What can hang from each mark:
z930: z440
z841: z440
z294: z364
z81: z778
z440: z35 z364 z841 z930
z364: z294 z440
z778: z70 z81
z70: z440 z778

Known rows, with every way that one mark hangs from another:
z70{z778}: [-66.1 -20.3  33.4 -24.9 -14.7 -13.0  -9.6 -13.5   2.8  17.3 -16.9 -18.3
  28.0   9.5   7.3 -20.3  -5.4   0.3 -22.4 -11.4  15.4]
z81{z778{z70{z440{z35 z364}}}}: [ 70.0  -3.4  14.1  12.9  27.2 -17.9  26.8  21.2  50.8 -23.8  -2.4  18.5
  17.3  16.7 -15.3   8.7   0.4 -44.9  31.9 -12.8   7.0]
z81{z778{z70{z440}}}: [ -1.9  -9.9  -6.5 -11.0  17.9 -31.1  29.0  26.9  31.3  -6.8 -22.1 -14.3
  31.4  -0.6   1.5  16.7   2.3 -29.0  30.4 -12.7   3.6]
z70{z440{z841} z778{z81}}: [-42.4 -35.7  21.2 -51.9 -49.8  -9.3   2.1  -6.2  15.8  12.2   4.2 -27.6
 -13.0  11.6  -2.2 -44.7 -16.9  18.1  36.3  -6.8  13.8]
z70{z440{z930}}: [-26.8  -8.1  10.2 -35.1   3.3 -15.2  -9.6  -2.7   6.6  -6.2  -8.2 -15.7
  15.3 -10.7   1.0   6.7 -16.5  -5.6 -18.2  -3.3   2.2]
z70{z440{z364{z294} z841} z778}: [-22.8 -11.9  16.6 -49.3 -24.3 -35.1  21.9  17.3  22.1 -11.5  -1.2  -2.4
  34.6   7.6 -20.0 -14.2 -19.6  23.0 -28.6  10.5  24.2]
z778{z70}: [-45.7  -7.9   5.0  39.9  33.7 -22.3   8.6   7.7  11.7   7.2 -20.5  -9.1
  39.7  14.3   5.8  11.8  13.4 -22.2  -9.4 -21.8   1.4]
z841{z440{z364{z294}}}: [-15.6  -0.9  23.3 -11.0  39.0 -25.0  12.3  12.7   1.6  -8.0 -10.9   1.1
  39.2  28.7  -8.2  14.0   0.8  23.9 -24.3   2.0  10.4]
z81{z778}: [-16.6 -12.3   8.1 -15.7  -3.3 -15.3  -3.8   6.5  16.1  -0.7 -24.1 -21.1
  21.6  13.7   9.7   8.4  19.2 -10.1  -7.6 -24.2 -15.7]
z778{z70{z440{z841 z930}} z81}: [ -2.1  -5.5 -12.9   1.8   6.5 -16.9   4.1   6.5  39.0  -7.6  -0.3 -16.0
  -9.2  -7.4  -2.5  -5.9  -1.5 -10.5  26.7 -16.9  -2.6]
z364{z440{z841}}: [-22.4 -30.4 -20.6  21.7 -22.4  -3.7  -7.3 -12.8   2.7  11.7 -11.8 -14.4
  26.5  56.6 -15.6 -30.6   3.2   7.8 -15.8  -5.9 -10.3]
z70{z440{z35 z364} z778}: [ 13.4 -19.1  51.9 -32.5 -10.1  -2.8   6.4 -11.5  20.4  -3.4  11.7  13.6
   8.7  18.0 -16.1 -27.5 -24.1 -14.6   5.3   0.7  30.2]
z294{z364{z440{z841}}}: [ 19.7 -27.8  -2.0  24.0 -23.2  -1.0 -11.3 -22.9 -15.9  12.5 -17.1  -5.1
  54.9  85.2 -18.8 -13.3   1.4  45.4  -3.8 -13.3  -3.6]
z440{z35 z841 z930}: [ 14.3  -9.7   1.0  12.3 -24.6   7.1  20.1 -14.8  38.2  -3.2   1.1  -3.3
 -28.5  15.2  -8.7  -4.4  20.8 -15.2 -46.2 -19.5  -6.5]
z930{z440{z841}}: [-42.6 -21.3 -35.5  21.9 -23.8  -5.4  -3.2 -11.1 -12.0  20.2  -8.2  -3.2
   5.7  32.2  -9.5 -32.8  14.6  -6.1  -0.8  -6.4  -6.3]
z440{z35 z364{z294} z841 z930}: [ 40.5   6.0  15.0   7.8  -4.5  -4.1  15.5   3.0  44.5 -34.0   2.3  14.5
  10.1  13.2 -19.2  13.5  17.9  -7.4 -77.0 -12.3  -2.2]
z70{z778{z81}}: [-60.0 -28.7  45.1 -32.0 -13.2   1.6 -34.2 -17.3   5.5  14.3 -13.0 -25.3
  15.2  12.3  13.7 -28.1  -4.2   6.5  11.5 -25.0  10.0]
z841{z440{z930}}: [-34.0   2.8   7.4 -23.3  25.5 -11.0   3.3 -16.8   7.2  11.8 -16.8 -16.1
 -11.6   8.4   4.8   1.6  -0.7  11.1 -19.0  -4.8   1.8]
z364{z294 z440}: [-31.5 -36.8  10.4  -5.9  -0.8  -5.1 -17.8   5.4  -8.8 -12.0 -27.9 -18.2
  79.4  50.5  -7.7   4.4   2.0   8.6 -45.3  -3.4   7.5]
z364{z294 z440{z35 z841 z930}}: [ 24.1 -26.3  -3.9  -1.1 -31.0  15.0  12.2  -8.2  32.3 -24.1 -13.0  -4.7
  23.8  49.6 -23.7  -0.1  10.3  -6.3 -66.6  -5.9   5.3]
z294{z364}: [ -6.4 -16.3  37.7   8.3   5.2 -12.4 -12.7 -11.5 -22.4  12.2 -20.2  -4.4
  54.4  47.5   5.2  19.3   6.7  32.0 -10.1 -29.5   0.1]
z930{z440{z35 z364}}: [ 20.7 -14.0  11.8  38.1  14.8  13.6 -21.0 -19.7  -5.1  -1.6   4.4  29.0
  15.2  44.5 -17.0 -26.3   5.1 -31.4   0.4  -9.6   5.4]

Rows:
[-16.8 -18.4  49.9 -42.1  -0.4  -8.8 -38.8  -9.4   6.7  -3.6   9.4  -4.8
  21.0   8.9  -3.1 -35.6 -31.7   9.8  34.0  -7.5  16.6]	z70{z440{z364} z778{z81}}
[ 31.7   8.1  34.1 -16.7  36.2  -1.2  17.3  -3.2  31.3 -23.1  -4.8  14.2
   4.7  23.0 -13.4  21.8   1.8   6.4 -48.9  -2.5  15.0]	z841{z440{z35 z364{z294} z930}}
[-20.0 -25.6  -9.7  14.5  -1.3 -18.6  20.6  16.1  22.5   3.6   2.3 -14.9
   4.7  14.5  -3.0 -12.1   2.0  -8.9  47.9 -18.4   0.6]	z778{z70{z440{z841}} z81}
[ -3.8 -31.6 -20.0  32.0 -31.2  13.5  19.3 -14.8   3.8  18.0   1.0   8.5
 -19.5  48.0 -15.5 -33.4  23.2 -22.1   1.1 -12.8   4.2]	z930{z440{z35 z841}}
[-44.9  -8.8  24.0 -67.0 -14.4 -16.0 -13.0 -12.3  15.3   2.9 -11.0 -19.4
   7.3 -22.0   1.1 -17.2 -31.3  -2.9 -19.6   3.6  21.9]	z70{z440{z930} z778}
[ 35.3  -9.0  27.4  37.4  34.3 -14.5  23.0  11.0  32.6 -14.9   9.0  24.5
  25.6  22.4 -17.3   2.7  -7.9 -35.2  15.1  -8.6  18.1]	z778{z70{z440{z35 z364}}}
[ 20.6  12.5  -8.4 -11.3  -0.2 -24.4  -4.2   0.0  23.7 -14.0  11.7   4.6
  -1.5  -5.2 -18.8 -11.0 -12.7   3.2 -23.0   1.6  -9.8]	z70{z440{z364 z841 z930}}
[-51.0 -36.5  43.0 -60.6 -25.4  -3.1 -21.2  -8.4   2.6   8.4  -4.5 -25.0
  12.9   7.4   7.3 -29.3 -24.6   8.9  38.2 -10.8  20.7]	z70{z440 z778{z81}}
[ 28.2 -17.8  -8.7  26.2 -11.2   1.9  16.5   4.7  10.8 -11.6   4.9  27.8
  18.2  49.3 -27.8 -14.3  21.3 -11.3 -30.5  -7.3   8.9]	z930{z440{z35 z364{z294} z841}}
[ -4.6  -1.6 -27.1  36.9   1.4 -11.9 -20.0  -9.9  -8.2  10.2   5.9  17.4
  12.3  37.3 -20.7 -40.1   9.1  -5.0  -4.2  -4.2 -12.0]	z930{z440{z364 z841}}
[  3.8 -35.8   2.1  -5.8 -41.8  -4.2  50.3   3.5  19.2   1.6  11.9  -4.5
 -21.0  32.7 -16.2 -12.8   4.6 -10.1   8.4  -8.9   9.0]	z70{z440{z35 z841}}
[  4.7  -9.4  21.2 -12.6  13.7  10.0  23.6 -22.5  24.1   5.4  -5.9  -4.0
 -30.9  24.4  -2.3   1.9   3.0  -9.2 -13.7  -8.3   9.9]	z841{z440{z35 z930}}
[  1.9   1.5  45.0 -54.3   5.7  -5.9 -53.7 -17.7  23.0 -12.6   7.4  -4.8
  10.7 -14.8  -3.5 -29.6 -37.4   3.5  12.8  -4.0  11.7]	z70{z440{z364 z930} z778{z81}}
[  9.1   5.2 -14.0  35.3  23.3 -37.7  25.2  17.0  25.7  -4.2   8.3  11.0
  24.0   9.6 -21.4  -7.0  -6.6 -12.1  14.1  -1.9   0.3]	z778{z70{z440{z364 z841}}}
[ 29.6 -10.3  13.5  38.6 -11.3  -1.2  14.7  -8.5  26.5  -4.5  13.0  17.3
  -6.7  37.7 -19.0 -16.5  17.6 -11.4 -21.8 -16.9  -8.2]	z440{z35 z364 z841}
[ 38.1  10.9  28.1   2.7  34.8   3.9   3.0 -21.9  27.5  -4.2   5.2  16.0
 -25.6  23.6 -13.5  -1.8  -3.3  -5.6 -17.8  -3.0   5.1]	z841{z440{z35 z364 z930}}
[-11.2  -6.9  12.5  -6.3  29.2 -13.0 -20.2   3.7  27.8 -11.2  -7.1 -15.1
  17.1 -11.7   8.2   7.6 -10.1 -21.6  26.8 -18.8   4.7]	z778{z70{z440{z930}} z81}
[ 22.5 -30.3  65.5 -32.5 -13.7  10.7 -16.8 -14.9  23.4  -8.7  17.3   6.7
   0.6  24.0 -10.4 -36.0 -24.3 -10.5  35.5 -10.8  25.2]	z70{z440{z35 z364} z778{z81}}
[  8.3  -8.0 -33.7  -2.9  -4.8 -36.6  48.9  29.1  45.9  -3.4 -13.1 -17.8
   7.3   0.5  -6.7   3.8  12.0 -18.2  30.0 -10.9  -3.6]	z81{z778{z70{z440{z841}}}}
[ 40.6   8.1  34.8  17.4  21.9   6.8 -20.5 -18.1  28.5 -19.2   3.2  17.0
   7.1  15.0 -11.4   1.9   6.1 -27.8 -45.9 -16.7  -3.7]	z440{z35 z364 z930}
[  5.1  15.8   0.2  -3.6   8.4 -24.2  -6.1   8.4  27.4 -25.4  -5.8   2.2
  32.4  -0.9 -13.6  12.4  13.5  10.1 -79.9  -7.3 -12.7]	z440{z364{z294} z841 z930}
[  8.8 -37.4  32.7  13.6   7.1   3.9  20.5   9.8  28.3  -5.5   3.9  -3.6
   6.6  27.0  -0.7  -1.5   0.2 -35.2  53.0 -24.6  17.3]	z778{z70{z440{z35}} z81}
[-12.0  -1.7   2.7   7.6  -0.7 -28.4   9.8  18.8  14.9 -16.1  -4.8   2.7
  40.2  21.4 -13.4   9.2  17.0  12.2 -54.0 -10.5  -9.1]	z440{z364{z294} z841}
[ 32.9 -12.6 -14.0  48.2  -7.3   7.8  -0.3 -18.3   7.3   5.0  11.3  29.2
  -9.6  47.1 -27.7 -38.3  14.9 -24.1  -2.1  -8.6  -1.6]	z930{z440{z35 z364 z841}}
[ 48.7  10.1   9.3  28.5  -1.8   2.4   1.0 -14.3  40.2 -13.5  11.1  16.4
 -20.2  19.8 -19.3  -9.8  13.3 -17.4 -45.7 -15.2 -13.0]	z440{z35 z364 z841 z930}
[ 16.1 -28.0  20.1 -10.1  -4.2  18.8 -10.6  -7.7  21.6 -26.9 -20.0  -4.7
  48.6  42.1 -15.3   9.5   3.5 -13.5 -64.9  -7.4  13.7]	z364{z294 z440{z35 z930}}
[ 55.0   1.6   6.1  -4.9 -12.3  -5.0  17.2  -7.1  39.7 -18.3  19.3  15.1
 -22.4  10.6 -25.8 -10.7  -8.9 -17.5 -20.6  -2.7  -0.9]	z70{z440{z35 z364 z841 z930}}
